What can hang from each mark
K227: K888
K250: K61 K308 K888 K968
K61: K250 K308 K945
K968: K308 K800
K945: K968
K800: K61 K806 K888 K968
K888: K800
K308: K888
K772: K363 K888 K968

Every row comes from one small tree of marks. The marks that hang from a mark follow it in brackets, in the order of their numbers. Every link used is in the known rows. Which tree was each row made from?
Known rows
K945{K968}: [ 25   2 -14  -4   7  12   1  -1  15   7  -6  -1  -5  -5   0  26  -3  18
 -11  -6  -1   6 -26   0  10  -2   0  -4  -6  -2  10  -7]
K250{K308 K888 K968{K800}}: [ 16  -5 -13  -5  -3 -11   2   5  20   5 -15   1   4  10   0  26  -3   0
 -11   6  10  16 -37   0 -14   7   7  -3  -1  10  16  -6]
K800{K806 K968{K308}}: [ 15   2 -16  14   6   9  -1   0  21   0  -9   4 -16  -4  14  21  -6  19
 -13 -23  -1  10 -18   5 -10 -21  10  13   2   5   9 -18]
K250{K61{K308} K968}: [ 16   3 -10 -17   8   5   0   4   6   2  -3   5 -12  -2  -9  24 -19  -1
 -16 -10   7   2 -30   7 -11  10  -4  -4  -3  -1   6  -9]
K772{K363 K888{K800}}: [ 28  -2 -26   6  -9  -2   2  -3  12  10   1   7  -8   6   2   3  -4  19
 -16 -16   7  17 -26   5   3  -4   1  14  -9   4  -2   8]
K227{K888{K800{K61{K250} K806}}}: [ 44   0 -14  12  -1  15  -5 -11  17  20  -8   4  -9   3  16  21  -6  17
 -23  -9  -2  13 -30   0  -3  -3   2   6   8  -8  -8  -8]
K800{K61}: [ 31  -2  -6   3  11   9   6   0   9   6  -2  -1  -4  -7   7  10  -8  19
 -14 -11   7  18 -22   2  -5  -3   4   3   1 -14  -8  -3]
K888{K800{K61 K806 K968{K308}}}: [ 29   9  -9  21  10  15  -1  -4  16   4  -8   4 -15   0  18  19  -3  19
 -18 -18   3  17 -23  12 -14 -24   2  13   5   9  -2 -11]
K968{K800{K61{K250{K888} K308}}}: [ 25  -6 -15  -2   7   0   3 -12  12   8 -10   3  -8  11  -6  21  -9   5
 -21  -5  10  21 -37   5 -14  10   6   5   1 -10  -1  -4]
K800{K61 K806 K888 K968}: [ 29   0 -19  21  17  22  -2  -7  17  -9   2   6 -10 -14  19  25  -3  27
 -16 -20  -4  10 -30  10 -20 -21  -2  14   1   6   7 -13]
K945{K968{K800{K61}}}: [ 29   5 -11  -7  10   9   6  -3  13   4  -5   1   1   2  -2  28   5  17
 -14   1   4  16 -30   1   6   4   2   1 -10  -5   4  -3]
K227{K888{K800{K61{K250}}}}: [ 43   1 -13   9   1  14  -3 -12  13  24  -8   1  -9   8  12  15  -7  16
 -23  -3   0  15 -26   2   1   0  -4   1   7 -14  -5  -3]
K772{K968}: [ 23   6 -23  -1  -3   4  -1  -4   7   9  -5  -3  -7  -7   5  22   0  16
 -13 -11   2  15 -16   0  10  -4   9   1  -5  -8   2   5]
K308{K888{K800}}: [ 28   7 -17   5  -2   1  -2  -2  10   7  -8   0   9   2   5   9  -2  11
 -19  -6   3  -2 -21  22  -9   4  -9   2   4   2  -1  -6]
K61{K250{K308}}: [ 27  -2 -22   1   0   4   1  -5  11  13 -13  -7 -13   8   9  15  -8  11
 -19  -9  -4   7 -22  -4  -5   4   5  -7   4  -7  -1 -10]
K61{K250}: [ 27  -6 -20   0   0   7   5  -6  17  17 -10  -3  -9   3   0  16 -11  17
 -11 -12  -6   7 -19   2  -2  -1   4   0   4 -14  -3 -13]
K800{K888}: [ 24  -1 -21   7   8   9  -1  -1  13   7   5   3   0  -3  10  17  -6  12
 -15  -9  -4   1 -23   5  -7 -12  -8   2  -3  -4   9  -7]
K308{K888{K800{K806 K968}}}: [ 23   8 -24  14  -2  10  -5  -4  15  -5 -11   3   5  -4  11  18   2  19
 -19 -15  -2  -2 -25  27 -16  -4  -4  12   6  11   5 -13]
K888{K800}: [ 25   7 -16   6   1   7   2  -1  11  11  -3   1   2   4   7  15  -1   9
 -17  -8  -1   9 -22  11  -2  -5  -4   5   1  -4   0  -4]
K945{K968{K308}}: [ 26   5  -7  -1   8   6  -1   0  16  14  -9  -2 -14   0   3  22  -8  16
 -11  -5   3   7 -19  -4   8 -12   1  -6  -6   4  10  -8]
K945{K968{K308 K800{K888}}}: [ 25   8 -18   0   8   4  -1  -3  17  14  -3   4  -5  11   3  31   3   8
 -16   2  -1   3 -24  -2   3 -14  -6  -1 -13   8  17  -6]
K308{K888{K800{K61 K806 K968}}}: [ 31   8 -15  16   5  13  -3  -6  13  -7 -11   3   2  -6  14  15   0  23
 -20 -14   3   6 -27  27 -20  -3  -4  11   7  10  -3 -10]
K61{K250{K968} K308 K945}: [ 25  -7 -17  -3  -2  -1  -1 -15   9  11 -16  -1 -13   7  -5  34 -27   4
 -15 -22   1  -2 -28  12  -2   4   8   2  11  -8  -4 -11]
K308{K888}: [ 24  -1 -16   0   0  -1   0   2  11   3  -8  -2   6  -4   3   7  -6  14
 -14  -8   4  -1 -19  14  -8   7  -2  -1   3  -3   1  -8]
K772{K888{K800{K968{K308}}}}: [ 18   7 -23  17  -4   5   0  -6  13   7  -5   6 -17   9  13  15  -8  10
 -19 -14   8  15 -21  14  -1 -14  -2  13  -4  10  11   5]
K250{K888}: [ 19  -8 -12   4   6   1   1   0  22   8  -9   1   0  -2   1  13 -10  13
  -9  -6   4  12 -27   5  -9  -2   5  -1   0  -6  11  -9]
K968{K308}: [ 21   1  -7   4   5  -1   2   4  14  16  -6  -1 -12   4   8   9 -11  10
 -13 -12   5   9 -11  -2  -2 -13   4   1   0  -5   2  -9]
K888{K800{K806}}: [ 26   6 -17   6  -1   8  -2   0  16   6  -2   6   1  -1  10  22   0  10
 -18 -16  -5   7 -27  10  -7  -9   4  13   3   1  -4  -8]
K888{K800{K61{K250} K968}}: [ 32   5 -18  16   8  20   4 -13  13  11 -12  -1 -12   5   9  17  -3  24
 -17 -11  -2  17 -24  18  -9 -10  -6   6   7  -3  -2  -9]
K968{K800}: [ 17   1 -22  -4  -1  -3   7   2  13   5  -3   2   9   7  -1  19   6   6
 -17  -4   0  14 -21   4   0   5   7  10  -5 -12   3  -6]
K800{K61{K250} K806 K888 K968}: [ 34  -2 -24  20  15  25  -1 -15  21   1  -5   5 -16  -7  16  27  -7  31
 -13 -21  -9   9 -30   9 -21 -21  -2  10   5   3   3 -18]
K227{K888}: [ 27  -4 -16   2  -2   6  -2   0  14  14  -3   0  -3  -2  11  14  -6  13
 -19  -5   2   9 -21  -3   6   3   2   1   1 -15   7  -5]

Which tree is each row?
[ 28  -5 -16  -4  -4   2   2  -1  15  16 -15  -5 -13   6   4  23 -13   9
 -10  -6   0   7 -25  -3  -7   2   2  -8   5   2   0 -11]
K61{K250{K308 K968}}
[ 25   1 -14  -3   4  -3  -1  -4   5 -10  -2   6   3   0   2  21   0   5
 -25 -15  12  10 -35  12 -17  11   9  15  -1   0  -9  -3]
K968{K800{K61{K308{K888}} K806}}
[ 18   4 -14  -5  18   5  -6 -12  13  -2 -17   5  -9   8 -11  32 -17   3
 -24  -5   0  -5 -36  12  -5  16   5 -11  -4  -3  18 -13]
K250{K61{K308 K945{K968}} K888}
[ 19   8 -22  10   0   7 -10 -10   4 -11  -6   4  -6  -2   7  20  -6   8
 -27 -21   7  -3 -34  27 -18   2  -6  11   5  14   6  -7]
K61{K308{K888{K800{K806 K968}}}}
[ 26 -10 -13  -1  -2  -1   0  -5  24  17 -22  -4 -12   7   1  22 -17  10
  -6  -2   2  10 -33  -2 -14   2   5 -12   7   6   9 -13]
K61{K250{K308 K888 K968}}
[ 27  -2 -34   1 -13  -4  -1  -7   8   8   0   2 -16  -5   1   9  -2  25
 -11 -18  10  23 -20  -7  14  -3  13   9 -15   2   1  16]
K772{K363 K888 K968}
[ 18   3 -16   0   0  -6   2   5  19   9  -5   7  -3   9   6  22   2   3
 -16 -12   2  13 -19  -2  -6 -11  15  15  -3  -1   0 -12]
K968{K308 K800{K806}}
[ 35 -10  -3   2   7   4   2  -5  19  16 -19  -4 -14   3   4  18 -18  16
  -8  -2   8  19 -34  -2 -17   0   4 -11   8   3  -2  -9]
K800{K61{K250{K308 K888 K968}}}
[ 18   8 -21   8   1   5  -8  -9   0  -7  -6   0  -6   2   4  15  -7   6
 -27 -15  10  -1 -30  29 -14   6 -12   6   4  10   8  -3]
K61{K308{K888{K800{K968}}}}
[ 26   3  -5   1   8  -3   7   2  10  13  -5   1  -5  10   5  12  -1   8
 -17  -4  10  21 -16  -2  -5  -7   7   7  -3  -9  -5  -5]
K968{K308 K800{K61}}
[ 40   9  -9   8   7   6  -2 -12   8   4 -15  -1   7   3   5  21  -4  19
 -21  -4   1  -3 -25  25  -1   5  -5  -3   5   2  -6  -5]
K308{K888{K800{K61{K945{K968}}}}}
[ 30   3  -7   3   4  -7   1   2  14   5  -9   5   0   6   7  14   1  10
 -19  -9  11  11 -20   7 -17  -4  10  11   0   3 -10 -10]
K968{K308{K888} K800{K61 K806}}
[ 32  11  -9   4   3   5  -7  -3  17  10 -13   2  -7   3   6  25  -4  14
 -16  -8   2  -5 -24  10  -2 -10  -3  -2  -1  20   5 -10]
K945{K968{K308{K888{K800{K806}}}}}
[ 29   3  -7  20  13   4   2  -9  10   0 -20  -3  -8   3  15  11 -12  25
 -20 -15   5   7 -11  22 -10  -9   5   4  10  -2  -1 -14]
K800{K61{K945} K968{K308{K888}}}
[ 20 -10 -17   0   3   2  -5 -14  15  11 -13   0 -18   6  -6  19 -21   6
 -17 -13   6   9 -36   5 -12   4   3  -3   6  -5   7  -9]
K61{K250{K888} K308}
[ 21   5 -20   5   6  -4   1   1  14  14   1   4  -1  14   7  19   1   3
 -19  -3   1   6 -17   1  -7 -16  -3   8  -7  -1  10  -7]
K968{K308 K800{K888}}
[ 32   1 -16   4   5   5   0 -15  20  22 -23  -4 -16  13   1  32 -16  18
 -13 -12 -10  -2 -15   3  12  -7  10  -6   4  -8   2 -16]
K61{K250 K945{K968{K308}}}
[ 35 -11 -10  13   9   6   1 -16  27   8 -20   3  -6   2   7  26 -17  22
 -12 -19  -5  10 -30   7 -13  -4  21   6  12 -12 -11 -18]
K800{K61{K250{K888} K945} K806}
[ 23   6 -13  -4   4   2   0   1  21   8  -8   5  -6   7   1  34   3  10
 -14  -7   0   8 -26  -5   4  -9  10   6 -10   7   8 -11]
K945{K968{K308 K800{K806}}}
[ 30   1 -19   5  10   7   2  -2  15  -1   5  10   6   0  10  26   5  11
 -19 -10  -2  12 -32   3 -15  -9   4  16  -5  -3  -2  -7]
K968{K800{K61 K806 K888}}
[ 35   2  -6   5  14  10   4  -9  11   3 -11  -2  -3  -3   5  27  -9  22
 -15 -10  -1   8 -23   8   8  -1   8  -1   1 -13  -5  -6]
K800{K61{K945{K968}}}
[ 21   6 -26   0   8   2  -5 -15   4  -4  -3   5  -1  11  -1  43  -5   0
 -28 -10  -2  -6 -35  13   5   4   1   4  -7  -2  13  -3]
K61{K308 K945{K968{K800{K888}}}}
[ 27   8 -10   8   0  -4  -4   1  11  16 -11   0  -3   8   9   5  -7   8
 -19  -7   7   0 -14  16 -10  -9  -6   0   5   8   0  -7]
K968{K308{K888{K800}}}
[ 25  14 -21   0   5   3  -8   3   7  -4 -12   3   1   7  10  14   1   2
 -31  -3  -4  -7 -26  12 -22  17  -3  -7   1  12   1 -11]
K250{K61 K308{K888{K800{K806}}}}
[ 20   4 -12 -11   6  -3  -3  -2   4  -3 -14   3  -2   3  -9  26 -22  -1
 -20 -12   5 -13 -26  23 -12  20  -1  -5   4  -1   2 -13]
K250{K61{K308{K888} K945} K968}
[ 34   7 -12   9   2   2  -7  -2   5  -4 -10  -1   1   1  18  12   0   9
 -27  -8   6   3 -30  11 -19   5   0  -1   6  12  -9  -3]
K250{K308{K888{K800{K61 K806}}}}
[ 40   4 -13   7   2   7   1  -9  10  14 -14  -1   0   5   5   8  -7  18
 -19  -6   3   4 -23  21 -13   4  -9  -1   9  -1 -11  -7]
K308{K888{K800{K61{K250}}}}
[ 22 -10 -19   6   3  -2  -4 -20  14   9 -20   0 -12  12  -5  25 -25   6
 -21 -18   0   1 -32  13  -7   6  11  -1  11 -12   4 -12]
K61{K250{K888} K308 K945}
[ 31  -1 -11   7  17  10  -4  -9  -1   0   9   3 -12  -6  10  16 -14   8
 -23 -14  10   7 -34   6 -15  -9  -9   2  -1  -2   1   2]
K800{K61{K308} K888}
[ 34   2 -15   4   3   1  -1 -15  19  19 -27  -4 -10  13   0  27 -16  20
 -15  -9  -7 -10 -15  11   6  -1   5  -8   7  -2   0 -18]
K61{K250 K945{K968{K308{K888}}}}
[ 34   5  -9  10   6  12   1  -3  13   5  -2   6  -2  -3  13  19  -2  15
 -18 -15   1  14 -29   9 -10 -11   5  12   4  -1 -12  -5]
K888{K800{K61 K806}}
[ 31   3 -19  10  -5  10  -8  -3  18  13  -1   6  -1   1  16  21  -1  10
 -24  -9  -2   6 -29   3   2  -3   2  10   4  -5   3  -6]
K227{K888{K800{K806}}}
[ 31   4 -13  11  13  -3   3  -7  12  12  -4   5   0  16  11  22  -4   7
 -22  -6   1   8 -17   6  -8 -15   4   8  -1  -8  -2  -7]
K968{K308 K800{K61{K945} K888}}
[ 22   4 -21   6   5  -2  -2   2  19   8   1  10  -2  10  11  25   2   4
 -18 -10  -2   4 -22  -2 -13 -20   6  14  -6   5   7 -11]
K968{K308 K800{K806 K888}}
[ 38   4 -14  11   4  12  -2  -9  12   9 -10   1 -11   6  16  20  -3  13
 -23 -13  -3  13 -31   3 -14  -5   6   3   7   3 -14  -6]
K888{K800{K61{K250{K308}} K806}}
[ 34   1 -16  21  18  19   0 -14  16  14  -9   0 -25   4  15  16 -13  27
 -14 -13  -2  11 -18   6 -17 -28 -10   1   5   3   7 -15]
K800{K61{K250} K888 K968{K308}}
